In the rows, 128 means zero.
Known rows, with every step that occurs:
nizok > lidav > tazu > lilot > fisa > mosen: [120  62 200 135 121  84 143 143 136 123 173 155 125  89  82  95 189 160
 145 128 130 136  96 164]
lilot > lidav > mosen: [125 129 198 137 170 107  92 114 122 137 147 118 125 137 111 145 172 195
  93 143 109 154 120 154]
fisa > mosen > lidav > tazu: [115  95 138 126 154 117  93 123 168 160  87 161 155 120  65 110 161 179
 156 108 110 120  99 137]
lidav > mosen > tazu > seminuf > fisa > nizok: [102  83 143 174 112 147  99 124 124 113 173 110 176 105 104  92 100 191
 146 109 138 121 130 164]
mosen > tazu > lilot > fisa: [122  57 140  86  90 109 169 131 129 101 188 188 146  95 116  81 144 155
 128 154 164 146  84 128]
tazu > lilot > fisa > mosen > lidav: [115  73 207 113 145  96 123 128 175 130 147 177 100 124 127 117 153 184
 116 131 133 150  78 141]
seminuf > tazu > lilot > fisa > nizok > lidav: [102  84 186 174  92 103  99 141 118  87 135 121  90 121 120  41 156 177
 160 158 165 160 121 160]
fisa > nizok > lidav > seminuf: [126 116 161 163 130 134  87 153  65 135  99  73  92 171  84  69 145 164
 173 129 158 159 190 135]
lilot > lidav > tazu > seminuf > fisa > nizok: [ 78 101 152 183 110 133 107 144 144 136 151  91 143 124 129  78 113 184
 165 147 145 122 147 164]
fisa > mosen > lidav > seminuf > tazu: [107  80 143 145 124 156  99 115 131 157 110 146 160 155  73  95 109 173
 124 102 128 117  84 149]
mosen > lidav > seminuf > tazu > lilot: [125  47 137 127 106 156 148 110 147 134 137 157 170 112  80  65 150 131
 145 130 162 122  99 135]
fisa > mosen > tazu > lilot > lidav > seminuf: [124  84 169 103 138 124 143 125  96 148 170 120 144 159  58 100 172 181
 148 155 158 155 125 125]
nizok > lidav: [130 136 172 148 119 117  99 131 113 104 108 110  86 140 113  88 154 138
 135 132 143 154 149 162]
lilot > fisa > seminuf: [155 111 157 119 120 124 125 161 112 157 170 134 123 141 153 115 127 128
 102 145 128 163 130 175]
tazu > lilot > fisa > mosen > lidav > seminuf: [125  59 193 112 146 124 131 146 120 156 139 146 112 148  93  97 147 173
 131 123 151 147 126 131]
lidav > seminuf > fisa: [103  80 138 138 119 142 148 138 109 141 158 118 137 141 139  92 103 125
 108  99 138 120 149 163]
fisa > nizok > lidav: [117 136 171 177 122 108  74 138 107  98 102  84  74 148 115  78 154 170
 172 145 150 164 159 144]
mosen > tazu > lilot: [139  72 107  90 102 134 164  98 138 100 172 168 185  90  71  90 165 134
 159 139 158 133  93 116]
fisa > lidav > mosen > tazu > seminuf: [151 105 156 136 108 170 115 101 116 136 165 143 187 115  37 109 104 170
 138 115 145 131 125 183]
mosen > tazu > lilot > lidav > seminuf: [126  90 148  96 129 134 145 125  90 144 154 120 140 162  72  84 163 169
 147 164 171 158 139 118]
fisa > seminuf > tazu > lilot > lidav: [124  99 172 132 116 123 137 113 150 135 174 130 144 138 121  93 174 148
 120 188 150 154  93 166]
seminuf > tazu > lilot > fisa > mosen: [111  58 185 136 111  98 158 130 148 121 197 167 146  92 107 116 152 158
 119 128 123 122  60 158]
seminuf > fisa > nizok > lidav > tazu > lilot: [112  54 146 155 109 114 139 127 147 109 143 129 150  78  83  41 197 135
 187 135 155 129 137 158]
lilot > fisa: [111 102 158 117 111 105 141 154 120 123 153 155 104 125 161 111 116 150
 105 145 138 145 113 136]
tazu > seminuf > fisa: [104  90 151 158  94 160 154 132 147 127 178 122 159  99 147 101  77 112
 105 107 141 101 140 197]

Rows:
[104  68 142 144 113 100 131 157 129 120 151 136 125  98 123  71 160 174
 185 161 152 140 126 113]	lidav > tazu > lilot > fisa > nizok
[165  81 165 113 112 123 152 157 121 149 190 144 135 120 142  99 156 113
 112 153 143 162 127 174]	tazu > lilot > fisa > seminuf
[109  93 139 155 122 113 132 118 148 153 124 153 137 132  91  78 139 142
 157 116 125 125 120 186]	seminuf > fisa > lidav > tazu
[121  65 168 109 103 106 174 148 133 112 183 169 119  94 151  89 150 132
 121 156 157 141 108 136]	tazu > lilot > fisa
[143 118 197 157 151 118  77 118 102 115 122 115 118 116  86 114 176 167
 109 104 116 152 142 175]	nizok > lidav > mosen
[118  52 147 108 103 109 171 148 139 130 163 175 145  80 116  73 165 136
 143 151 151 130 108 136]	lidav > tazu > lilot > fisa
[124  79 183 150 116 121 115 163  68 125 132  93  86 150  94  46 161 162
 171 143 177 163 180 135]	tazu > lilot > fisa > nizok > lidav > seminuf
[ 96  62 152 117 112 131 157 121 116 127 187 132 149 146 117  70 134 161
 118 138 163 142 123 161]	mosen > tazu > lilot > lidav > seminuf > fisa
[128  48 160  93 105 109 154 125 123 104 193 189 159  84 100  89 157 172
 115 140 149 149  81 138]	lidav > mosen > tazu > lilot > fisa
[136 116 162 140 127 141 109 148  67 140 104  94 102 165  83  78 144 137
 145 122 157 154 184 148]	nizok > lidav > seminuf
[116 120 146 139 111 162 125 137 138 164 129 114 174 110  72  98 125 146
 152 153 146 112 153 167]	lilot > lidav > tazu > seminuf
[134  68 114 117 117 132 164 122 151 136 141 153 182  72  68  83 191 108
 177 134 143 112 125 125]	lidav > tazu > lilot
[152 118 201 159 163 109 101 105 120 142 142 137 114 140  86 136 157 170
 115 115 109 153 124 179]	fisa > lidav > mosen
[134  84 206 135 113  88 163 127 137 125 173 167  74 143 132  86 149 141
 140 165 158 167 109 170]	tazu > lilot > fisa > lidav
[129  52 125 131  98 156 164 116 126 131 157 146 184 100  73  71 150 113
 148 129 155 112 109 136]	lidav > seminuf > tazu > lilot
[151  65 129 136  96 152 155 112 151 133 175 149 190  94  94  85 158  99
 137 137 142 124  94 167]	fisa > seminuf > tazu > lilot
[113  90 109 145 102 165 123 121 103 148 119 132 174 142  81  87 102 137
 130 112 136 111 109 141]	lidav > seminuf > tazu
[114  97 188 132 131  91 136 146 130 131 175 148 112 119 127 146 136 168
 110 123 112 133  88 148]	lilot > fisa > mosen
[116 113 182 116 135 104 150 117 147 124 167 126 109 135 134 107 185 153
 129 191 157 154 118 134]	tazu > lilot > lidav
[112  80 145 122 112 123 115 109 102 110 169 144 162 140  54  93 129 187
 134  93 137 141  90 169]	nizok > lidav > seminuf > fisa > mosen > tazu
[125 114 198 142 120  89 138 133 125 133 149 160  59 166 142 100 121 157
 127 154 144 168 110 172]	lilot > fisa > lidav
[105 120 190 166 112  94  83 155 103  96 118 104  57 147 139  68 148 184
 155 155 156 171 147 152]	lilot > fisa > nizok > lidav
[102  81 181 109 123  95 152  99 154 108 204 148 144 129 106 100 176 187
 125 167 150 152  75 153]	seminuf > fisa > mosen > tazu > lilot > lidav
[135 113 157 122 114 170 108 107 116 132 165 132 194 109  52 117 112 188
 123 132 144 130 122 171]	lilot > lidav > mosen > tazu > seminuf
[102 101 143 159 115 105  83 154 112 126  92 121 115 119  83  54 165 180
 186 140 139 146 144 146]	lilot > fisa > nizok > lidav > tazu
[ 97 112 176 186 113 105  86 136 117  91 124  88  79 144 141  63 141 167
 152 132 146 155 150 173]	seminuf > fisa > nizok > lidav
[120 100 203 188 148 108  67 123 108 105 136 100 112 117 109  95 166 192
 122 104 119 150 145 185]	seminuf > fisa > nizok > lidav > mosen
[127 103 146 115 150 148 106 135 110 162  90 127 112 172 102  99 119 159
 132 121 150 146 154 117]	mosen > lidav > seminuf
